Each row was made from one walk, in order. Every step used is in the known rows, and no mark comes twice. Write each row's walk.
In the rows, 128 means zero.
Known rows
masum tadus: [122 161  87 109 120 134  97 124 109  81 117 150 145 106 134 113]
rigusul masum: [130 180  47 121 180 132 152 133 139  37 105 150 107 100 134 145]
tode tadus masum: [137 151  49 126 155 128 122 133 115 150 108 138 119  96 118 119]
tadus masum paziv ziti bivu: [154  96 248 139  76 162 167 132 143  92 131 121 168 133 113 104]
bivu ziti paziv masum tadus: [103 107 146 114 117  93  68 108 129 160 132 110 134 154 141 121]
tode tadus ziti: [122 149  43 140 155 130 123 132 120 153 134 141  90 116 122 145]
masum paziv: [143 150 109 112 134 163 140 123 118  39  92 147 145 104 125 123]
bivu ziti paziv masum: [114 101 114 120 160  88 119 118 150 136 119 126 102 151 142 141]
rigusul masum tadus ziti bivu: [121 139 122 127  94 138 100 122 135 128 169 129 114 136 117 127]
tadus ziti: [123 143  86 130 155 115 184 145 137 142 126 148  88 122 128 142]
paziv masum: [124 151 123 123 142 120 171 126 137  91  95 149 106 105 134 124]
tode tadus ziti bivu: [131 111  59 136 121 146  82 123 128 131 165 153  91 128 113 138]
masum tadus ziti paziv: [116 110 118 127 105 105 108 137 129 205 143 121 121 140 126 136]
tode tadus: [131 161  12 125 166 144  84 124 112  65 111 155 115  96 129 137]
masum paziv ziti: [139 144 197 141 123 160 169 131 132  24 104 128 162 121 132 127]
tadus masum paziv ziti: [146 135 233 143 110 145 208 142 135 113 100 109 167 121 121 110]
masum paziv ziti tadus tode: [153 109 250 152 107 176 156 130 116 103 121 106 200 134 136 133]
bivu ziti paziv masum tadus tode: [107 104 164 127 121 107  89 105 121 252 117 101 151 154 140 131]

Write each row's walk
[144 100 177 106 129 133 116 123 114 116 139 102 165 152 129 105]  bivu ziti tadus masum paziv
[126 109  47 143 151 115  96 136 131 189 139 128  92 129 120 160]  tode tadus ziti paziv
[113 159 151 117  99 126 121 114 118 117 107 134 138 109 131 103]  paziv masum tadus
[114 109 200 129  55 126 120 115 134 181 161 129 114 141 116 105]  paziv masum tadus ziti bivu
[143 107 215 142 120 114 181 157 137 115 144 114 156 134 135 118]  paziv ziti tadus masum
[148 148 102 125 125 160 113 120 104 134  95 119 151  98 108 108]  tode tadus masum paziv
[122 103  50 112 182  98  95 129 141  98 128 142 109 148 145 151]  bivu ziti paziv
[133 103 123 109 157  99 124 136 124 135 151 121 133 151 139 116]  bivu ziti tadus masum
[119 105 114 152 129 104 121 127 141 225 130 112  84 132 118 150]  tode tadus ziti paziv masum
[131 105 103 126 119 132 146 136 145 123 157 162  90 133 120 135]  tadus ziti bivu
[113 150 117 124 111 120 134 133 116 168 138 133 119 127 128 121]  masum tadus ziti
[105 147 184 133  90 110 159 124 126 205 128 117 111 130 124 111]  paziv masum tadus ziti
[127 113  85 106 171 115  86 126 122  49 156 140 128 151 150 134]  bivu ziti tadus
[152 134 238 158 127 177 161 127 125  84 123  90 193 132 133 145]  rigusul masum paziv ziti tadus tode
[116 135 107 134 124 107 112 134 138 186 144 106 113 139 124 149]  rigusul masum tadus ziti paziv
